Each row was made from one path, in order. Every step used is in the known rows, and no mark comes twice. Write each row's path.
In the rows, zero is written as 128.
Known rows:
T, Z, P, E: [148 166 152 129 197 109 114 125  83  66 126 131 125 120 106 130 144 118
 144 120 105 141 111  95 151 107 115 148 184]
Z, S, D, J: [129 170  74  99 138 162  70 131 115  82 178 141 172 110  88 178 170 151
 146 137 127 121 125 145 103 160 117 121 131]
Z, S, D: [128 154  84 105 146 121  83 143 115  85 182 150 160  94 117 172 166 125
 131 150 141 113 124 167  89 156 138 115 151]
R, E, T: [151 159  80 162 170  97  91 140  94  76 141 138 117  82  86 129 119 137
 169 144 100 125 134 120  83 145 131 170 142]
E, T, Z: [163 154 140 138 174 125  84 112 105  42 141 139 120  77  80 122 126 158
 147 128  97 146 132 109  96 129 137 135 186]
P, E, T, Z: [134 140 163 135 171 120 102 106  88  47 141 125 120  88  93 123 116 145
 143 123 104 151 114 105 124 112 135 133 175]
K, V, Z, P, E, T: [143 163 161 165 140 102 112 147  80  40 136 109 105  78  77 139 133 129
 189 177 135 138  91 129  97  64 111 146 173]
S, Z, V: [146 151 118 137 158 119  96 176  95 119 155 166 192  97 118 143 150 135
 158 126  73 136 122 150 122 145 125 145 161]
D, S: [133 145 106 166 168 149 118 162 133  85 134 114 165 117 118 120 133 141
 148 135 109 158 126 138 114 148 144 137 151]
R, E, T, Z, S, D, J: [144 178  67 112 166 143  30 102  87  56 177 114 108  93  65 166 157 144
 159 137 143 117 140 106  72 181 117 132 128]
E, T: [154 147 119 146 148 112 102 137 112  59 147 152 135  72  81 129 124 161
 156 142  95 130 118 129  93 121 137 145 165]
Q, Z: [145 147  92 131 160 114 119 152 109  85 152 172 182  95 108 152 123 120
 128 135  76 118 143 147 131 133 123 160 167]
V, Z, S, D, J: [131 179  81  95 135 172  75 101 106  86 179 128 168 114  93 181 180 150
 141 154 157 130 145 140 100 122 118 112 130]
P, E, T: [126 131 143 143 146 113 118 134  96  65 147 138 137  85  95 133 115 149
 152 141 101 133  98 125 119 102 135 148 155]
S, D, J: [130 160  92 106 145 167 102 147 118  80 158 134 173 119  77 155 154 175
 147 148  89 143 136 132 103 147 122 131 133]
Q, Z, T: [179 141  89 124 149  90  88 140 112  87 148 169 180  92 112 142 119 137
 139 133  83 123 154 129 132 142 116 149 162]
P, Z: [152 172  88 148 139 126 146 151 109  87 137 122 181  91  90 155 118 145
 155 155  89 151 125 131 123 131 119 139 164]
T, Z: [156 167 127 135 191 141  97 118 104  67 133 141 149 108 110 126 136 141
 138 114  92 160 146 114 117 141 133 133 185]
J, D, S, Z: [126 127  84 179 156 127 118 193 143 130 136 136 212 121 130 122 129 166
 139 148  84 154 149 148 120 153 166 146 174]
E, T, Z, R: [178 172 142 146 190 119  80 111 113  53 147 137 127  79  74 152 117 149
 144 103  96 134 132 103  71 143 129 140 170]
S, D: [131 143 102 116 156 124 110 160 121  84 156 144 159 103 105 153 151 150
 134 160 107 140 135 154  93 145 142 129 156]
T, Z, V, K: [167 169 133 128 192 178  75 119 103  77 148 161 130 128 122 145 155 113
 168 128  69 142 147 153 135 151 121  95 162]
R, Z, S: [146 182 107 139 175 117  71 111 117  73 140 149 162 109 125 161 161 123
 140 103 140 106 135 147 104 165 125 123 146]
Z, P, E: [137 155 133 136 173  96 132 152  90  81 135 141 140 115 106 137 143 121
 153 135  99 126  98 118 147  98 114 159 163]
S, Z, R, E: [155 174  71 157 205  74 100 162 103 135 139 142 180 103 118 174 123 125
 153 105  82 135 154 120  80 163 113 178 144]
V, Z, Q: [161 164 114 143 164 120 102 102 103  84 165 171 159  89 111 160 153 135
 153 112 148 147 142 143  91  89 112 142 165]
J, D, S, Z, P: [144 140  88 173 165  96 116 205 136 120 130 139 190 123 112 122 151 157
 150 154  91 134 134 132 125 136 147 160 183]
V, Z, R: [165 184 115 150 176 137 114 112 114  97 141 138 171 108 105 165 134 134
 139 119 117 143 151 128  89 110 127 143 149]
P, E, T, Z, R: [150 158 163 147 187 114  96 107  98  59 149 119 126  88  86 154 106 139
 141  97 104 138 110  99 100 125 131 141 158]
J, D, S, Z, R: [140 146  85 187 170 117 110 190 154 141 141 129 219 124 122 148 120 158
 137 121  83 142 147 143  95 164 161 154 157]
K, V, Z: [143 175 123 167 147 151 113 145 107  68 132 120 156  97 110 138 136 133
 170 163 119 169 140 154  86 115 129 131 177]

Write each row's path:
[162 122  80 171 142  99  87 179 144 131 132 130 210 117 136 111 125 182
 152 146  92 163 161 127 119 166 159 133 169] -> J, D, S, Z, T
[125 143  71  98 142 103  87 151 114  89 194 171 174  84 115 194 156 108
 112 153 128  91 135 178 106 155 128 133 154] -> Q, Z, S, D
[130 140  81 189 152 159 116 176 145 104 136 127 187 131 121 107 132 156
 139 151  99 148 139 148 119 160 171 142 157] -> J, D, S
[145 159 164 141 176  72 107 129  98  45 121 134 110  98  82 137 141 144
 157 128 122 103  99 110 115 104 115 149 143] -> R, Z, P, E, T
[167 175  83 173 186  93  86 138 104  86 148 131 125  83  76 155 112 129
 165 118 102 117 133 113  60 159 124 175 124] -> Z, R, E, T
[184 168 121 142 172  94  70 111 122  72 111 140 158 116 119 128 137 163
 155 109 111 138 157 115 105 163 124 119 142] -> R, Z, T
[165 204  51 174 175 104 126 151 101 116 137 104 169 100  87 183 104 113
 162 126  97 140 138 119  90 166 106 164 126] -> P, Z, R, E
[140 129 149 126 161  46 119 163  85  82 141 148 142  75  86 148 135 151
 162 144  91 118  96 111 127  81 113 162 181] -> S, Z, P, E, T
[169 179 118 134 169 113 121 125  97  82 133 151 140 107  92 138 165 130
 152 151 124 134 138 120 117  80 115 152 175] -> V, Z, P
[145 167 108  93 147 155  38 100 104  41 184 128 128  87  60 167 159 168
 146 137 135 122 127 117  82 156 122 107 151] -> E, T, Z, S, D, J
[169 165 126 141 193 118  80 107 104  62 160 167 142  93 110 147 140 131
 148  82 120 150 137 126  96 133 111 133 187] -> T, Z, Q
[167 195  91 163 225 120  81 119  97  94 134 122 138 118 108 154 123 107
 147  90  99 143 161  98  85 179 120 161 147] -> T, Z, R, E
[131 131 108 151 172 110 122 178 131 108 136 123 193 108 126 134 132 156
 147 133  96 165 138 137 113 141 139 141 170] -> D, S, Z
[148 151 155 134 152  93 125 116  81  61 142 134 112  86  79 137 144 135
 158 162 138 124 103 110 124  48 118 154 162] -> V, Z, P, E, T
[166 125 105 146 159  87  88 166 135 107 132 117 190 106 131 123 126 167
 157 130 102 169 149 119 115 151 133 127 163] -> D, S, Z, T
[159 193 125 179 163 147 104 143 117  78 138 114 164  99 102 166 123 127
 169 136 119 159 139 150  62 125 121 135 160] -> K, V, Z, R
[156 177  58 161 196  94 103 152 103 111 153 154 171 103 104 180 111  91
 135 110  81 105 154 132  97 167 111 191 128] -> Q, Z, R, E
[127 173 100 135 128 143  77 144 111  70 176 119 148  88 117 180 165 120
 157 182 171 142 131 184  61 136 132 101 165] -> K, V, Z, S, D
[165 176  94 139 140 164 119 152 110  99 153 141 163 108 103 174 137 116
 182 164  68 136 129 175 140 141 106 101 140] -> P, Z, V, K
[157 176 123 175 151 130  94 133 105  62 160 146 154  83 114 162 139 126
 182 128 147 161 130 165  63 103 107 132 176] -> K, V, Z, Q
[134 169  66 110 118 118 111 152 115  92 175 121 174  81  96 193 150 128
 139 171 144 123 118 163 102 151 122 111 150] -> P, Z, S, D
[127 117 148 148 163  65 123 177 108  80 138 112 142  88  96 133 131 148
 162 148 111 133  90 114 125  94 121 154 166] -> D, S, Z, P, E, T
[158 160 113 135 165 169  92 146 110  94 154 174 148 124 123 152 153 115
 174 146  66 127 133 179 131 144 119 108 140] -> Z, V, K
[138 180  92  93 162 171  54 105 105  66 171 129 155 115  90 172 171 149
 136 124 131 132 140 121 107 167 120 107 152] -> T, Z, S, D, J
[158 176  83 148 188 103  44  98  81  61 157 132 101  78  94 143 139 109
 158 123 138 116 136 109  81 164 124 147 162] -> R, E, T, Z, S
[162 164  69 162 180  76  89 146 101  89 163 156 142  75  76 176  99 108
 147 123  88  92 142 127  73 155 113 191 128] -> Q, Z, R, E, T
[189 171  84 137 125 101 113 137 109  87 131 117 179  90  94 146 113 158
 166 148  96 157 135 113 122 142 114 123 160] -> P, Z, T
[139 127  91 170 155 162  97 193 143 140 152 155 196 141 143 138 150 139
 168 160  65 140 151 189 134 164 154 110 150] -> J, D, S, Z, V, K
